Each row comes from the steps of one path. Every step used is in the known rows, and no mark comes twice. Write the path behind each row, first mark first.
Known rows
p l c: .05, .10, -.32, .04, -.15, .02, -.17, .00, -.10, -.20, .31, -.47, .28, .19, -.18, .11, -.10, .01, -.20, .08, .07, .02, -.02, .09, .20, .24, -.41
q c m: .05, .00, -.21, .58, -.01, .01, .07, -.15, -.09, -.07, .26, -.18, -.04, -.13, .05, .12, -.01, .13, .13, .07, .16, .00, .00, .38, .14, -.12, .14
m v p c s b: -.15, .33, -.21, .17, .04, .01, -.17, -.26, -.11, .29, .45, .45, .40, .22, -.29, .08, -.04, .23, -.22, -.25, .26, -.22, -.34, -.22, .25, -.06, -.56
c b: -.05, -.14, -.03, .35, .01, -.16, -.20, -.18, .21, .26, .12, .39, .28, .07, -.08, .08, -.20, -.07, -.16, -.07, .06, -.22, -.05, .09, .10, .06, -.40
l c s: .23, -.12, .06, .02, -.21, -.17, -.19, -.18, .11, .06, .26, .15, .06, -.09, -.24, .20, -.35, .18, -.44, .01, .50, -.14, .12, .02, .02, .08, -.38
p l: -.18, .15, -.25, .18, .04, -.04, -.20, -.02, -.15, -.11, .20, -.40, .20, .23, -.11, -.05, .01, -.03, .07, .09, -.18, -.02, -.08, .13, .26, .20, -.20
p v m c: -.15, .05, -.13, .03, -.22, .09, -.03, -.08, -.26, -.05, .40, -.65, .44, -.01, -.05, -.15, .16, -.04, -.02, .00, .02, -.07, -.15, .09, .25, .00, .38
q c s b: -.08, -.10, -.24, .62, .27, -.13, -.12, -.48, -.20, .08, .31, .05, .17, .06, -.46, .22, .03, .28, -.14, .03, .36, .00, -.08, .23, .19, -.22, -.39
v c s b: .16, -.14, .03, .47, .03, -.20, -.33, -.42, -.08, .12, .42, .41, .47, -.03, -.54, -.01, -.06, .13, -.29, -.25, .28, -.38, .15, -.05, .36, .00, -.51
v p l c: .05, .09, -.46, .14, -.23, .04, -.21, .14, .10, -.05, .30, -.08, .26, .31, -.12, -.06, -.18, -.14, -.21, -.08, .29, -.03, .11, -.08, .40, -.03, -.23
l c s b: .25, -.04, .07, .18, -.13, -.18, -.09, -.46, .01, .12, .23, .17, .26, -.12, -.50, .25, -.26, .22, -.53, -.12, .52, -.21, .09, -.05, .11, -.02, -.69
q c: -.08, -.09, -.42, .28, .22, .13, -.01, .03, -.17, -.16, .17, -.20, -.02, .11, -.02, .12, .17, .08, .11, .13, .12, .29, -.12, .25, .03, -.15, .06
p l c s: .03, .05, -.19, .21, -.15, -.19, -.36, -.17, -.06, -.02, .46, -.27, .24, .16, -.32, .13, -.30, .14, -.32, .11, .27, -.13, .01, .15, .27, .29, -.51
v p: -.02, .00, -.18, .11, -.10, .03, -.04, .14, .19, .10, .04, .35, .01, .15, .04, -.14, -.09, -.14, .01, -.15, .21, -.04, .17, -.18, .22, -.22, .13
p c s b: -.14, -.03, .04, .41, .04, -.08, -.34, -.62, .03, .22, .58, .08, .37, .17, -.50, .06, -.05, .28, -.21, -.06, .06, -.03, -.36, .07, .13, -.19, -.66
p v: -.40, .10, -.09, -.07, -.16, .12, -.11, .00, -.06, -.08, .28, -.36, .22, .12, -.26, -.17, .11, .17, -.06, .19, -.11, .05, -.04, .10, .21, -.01, .00
p l c q: .24, .04, -.26, -.17, -.20, .01, -.28, -.04, .09, -.18, .37, -.07, .42, .25, -.07, .18, -.22, -.19, -.40, .12, -.01, -.09, .05, .17, .28, .18, -.21
m c: .11, .06, -.15, .03, .08, .26, .08, -.09, -.21, .14, .09, -.09, .06, .08, .04, .03, .12, -.09, -.06, -.01, .07, -.08, -.32, .10, -.32, .15, .07
p l c m v b: .13, .37, -.26, .25, -.31, -.02, -.12, -.04, -.15, -.16, .50, -.24, .42, -.11, -.13, .17, -.24, .02, -.24, -.14, .13, -.60, .10, .03, .58, .36, -.77
m v c s: .11, .15, -.09, .02, .07, -.11, -.26, .03, -.31, .07, .32, .41, .32, -.09, -.12, .07, -.04, .19, -.19, -.20, .27, -.42, .04, -.10, .16, .39, -.27
s c m: .34, .06, .21, .45, -.21, .05, .11, -.67, -.07, -.11, .12, .02, .06, -.31, -.14, .19, -.07, -.10, -.14, -.20, .20, -.08, -.17, .17, -.16, .01, .00
p v c m: -.12, .07, -.06, .32, -.38, .06, -.23, -.06, -.03, -.10, .59, -.18, .47, -.10, -.26, -.27, .01, .16, -.07, .00, -.01, -.33, .17, .20, .48, .08, .02
m v p: -.04, .34, -.24, -.17, .02, .07, .10, .27, -.13, .10, -.01, .38, .10, .07, .14, .00, .00, .00, -.04, -.22, .23, -.18, -.02, -.30, .13, .08, -.01
s c: .17, -.07, -.02, .15, .01, .16, .04, -.50, -.15, -.23, .03, .02, .10, -.07, -.17, .19, .10, -.16, -.17, -.15, .16, .21, -.27, .04, -.26, -.02, -.08
m c v b: .20, .03, -.06, .17, -.02, .12, -.24, -.33, -.19, .12, .55, .15, .40, -.01, .02, -.03, -.05, -.17, -.09, -.17, .31, -.52, -.25, .20, .25, .10, -.45

Which path is each row?
.39, .34, .05, -.06, -.31, -.03, .20, -.03, -.12, -.01, .15, .00, .14, -.33, .04, .28, -.24, .20, -.31, -.12, .34, -.34, .02, -.01, .02, .29, -.29 | l c m v
.04, .29, -.40, .45, .00, .08, .15, .10, -.20, .03, .24, .14, .06, -.06, .13, .10, .01, .13, .10, -.11, .33, -.16, -.03, .15, .27, -.08, .13 | q c m v p
.10, .07, -.25, .12, .09, -.03, -.22, .08, -.19, .09, .27, .54, .59, .00, -.06, .11, .02, .01, -.21, -.27, .13, -.42, -.09, -.05, .23, .38, -.58 | m v c b
.20, .18, -.12, .10, -.04, .09, -.16, -.22, -.14, .34, .41, .25, .28, .13, .09, -.13, -.11, -.13, -.07, -.14, .48, -.26, -.26, .15, .05, .05, .03 | m c v p
.43, -.15, .07, -.09, -.07, .14, -.09, -.55, .08, -.24, .11, .45, .25, -.01, -.05, .27, -.04, -.35, -.37, -.10, .06, .07, -.18, .12, -.21, -.08, .19 | s c q
-.12, -.25, -.47, .59, .22, -.02, -.17, -.15, .01, .07, .30, .13, .25, .19, -.09, .21, .01, .03, -.04, .06, .18, .09, -.15, .33, .12, -.10, -.33 | q c b
-.17, .20, -.37, .11, -.03, .08, -.22, .06, .09, .22, .43, .52, .46, .33, .03, .07, -.04, .00, -.15, -.23, .11, -.14, -.38, -.14, .18, .06, -.47 | m v p c b
.18, .38, -.43, -.33, -.16, .08, -.16, .24, -.02, -.07, .29, .37, .45, .28, .12, .14, -.21, -.18, -.38, -.11, .20, -.28, .01, -.15, .37, .23, -.16 | m v p l c q
.15, -.22, .02, .32, -.04, -.16, -.41, -.11, -.02, .06, .44, .38, .27, -.02, -.25, -.08, -.14, .09, -.19, -.12, .28, -.30, .19, .03, .25, .09, -.15 | v c s
.13, -.09, -.16, .34, .07, -.28, -.19, -.20, -.30, -.19, .48, -.37, .31, -.12, .14, .06, .02, .05, .20, -.06, .42, .06, -.01, .36, .50, -.20, .17 | q c v m
.13, .32, .08, .26, -.21, -.06, .09, -.07, -.08, .02, .24, .28, .16, -.36, .09, .09, -.17, .02, -.04, -.29, .05, -.72, .12, -.05, .42, .16, -.36 | c m v b
.19, .45, -.14, .48, -.17, .04, .06, -.46, -.32, -.10, .25, .06, .29, -.10, -.12, .13, -.08, -.11, -.11, -.29, .23, -.24, -.26, .03, .15, .23, -.17 | s c m v p l
.23, .05, .30, .06, -.15, -.45, -.20, -.24, -.17, -.01, .37, -.18, .33, -.26, .17, -.05, -.19, -.04, .09, -.22, .30, -.23, .12, .11, .51, -.03, .17 | c v m
.14, .22, -.18, .03, -.15, -.15, -.35, -.21, -.19, -.11, .57, -.41, .45, .14, -.18, .06, -.23, .09, -.22, .06, .29, -.12, -.07, .28, .38, .31, -.56 | p l c v
-.01, .40, -.37, .02, -.11, -.10, -.24, .13, -.19, .08, .36, .19, .30, .20, -.16, .12, -.24, .10, -.32, -.14, .43, -.32, .02, -.17, .37, .33, -.45 | m v p l c s
-.02, .57, -.12, .34, -.19, -.11, .02, .04, -.15, .17, .25, .08, .20, -.06, .06, -.07, -.21, .02, .05, -.19, .10, -.45, .04, -.03, .45, .26, -.05 | c m v p l
.32, .12, -.17, -.35, .02, .09, -.19, .18, -.14, -.13, .23, .64, .49, .01, .14, .11, .02, -.14, -.26, -.17, -.01, -.32, .02, -.06, .19, .26, -.01 | m v c q
.18, -.20, -.03, .47, -.01, .03, -.10, -.66, .05, -.02, .15, .35, .35, .00, -.27, .27, -.06, -.22, -.30, -.19, .19, .02, -.33, .13, -.16, .04, -.43 | s c b
.14, .19, -.21, -.17, .08, .10, -.06, .20, -.35, -.10, .17, .22, .38, -.05, .02, .03, .16, .05, -.07, -.21, .07, -.24, -.04, -.15, .12, .34, -.22 | m v c
.26, -.03, .12, .44, -.03, -.26, -.01, -.56, -.28, .23, .26, -.11, .40, -.15, -.17, .08, -.09, -.06, -.16, -.31, .33, -.38, -.08, -.04, .19, -.06, .01 | v m c s b
.23, .11, -.07, .08, -.26, -.33, -.36, -.21, -.21, -.19, .59, -.64, .56, -.02, -.05, .05, -.25, -.03, -.15, -.09, .34, -.18, .06, .19, .63, .21, -.27 | p l c v m
-.05, .22, -.07, .28, -.22, .11, -.14, -.17, .01, -.01, .65, .08, .32, -.08, .02, .08, -.04, .10, -.04, -.21, -.13, -.42, -.29, .05, .34, .03, -.56 | p c m v b
.37, .23, -.03, .07, -.38, .04, .08, -.04, -.01, -.08, .26, .17, .24, -.36, .02, .23, -.26, .06, -.36, -.24, .32, -.62, .18, -.09, .33, .19, -.61 | l c m v b
.15, .18, -.13, .37, -.10, -.03, -.33, -.62, -.20, -.13, .50, .06, .43, .16, -.27, .00, -.11, -.19, -.11, -.22, .43, .01, -.29, .19, .28, .04, -.24 | s c v p l
.10, .02, .00, .21, .06, .02, -.14, -.30, -.19, .35, .29, .13, .04, .06, -.11, .08, -.12, .03, -.19, .01, .28, -.29, -.25, .15, -.25, .19, -.05 | m c s
-.05, .25, -.15, .22, -.08, -.22, -.43, -.12, -.04, .09, .53, .06, .36, .28, -.08, -.21, -.22, -.07, .08, -.09, .31, -.21, .01, .15, .63, .07, -.19 | c v p l
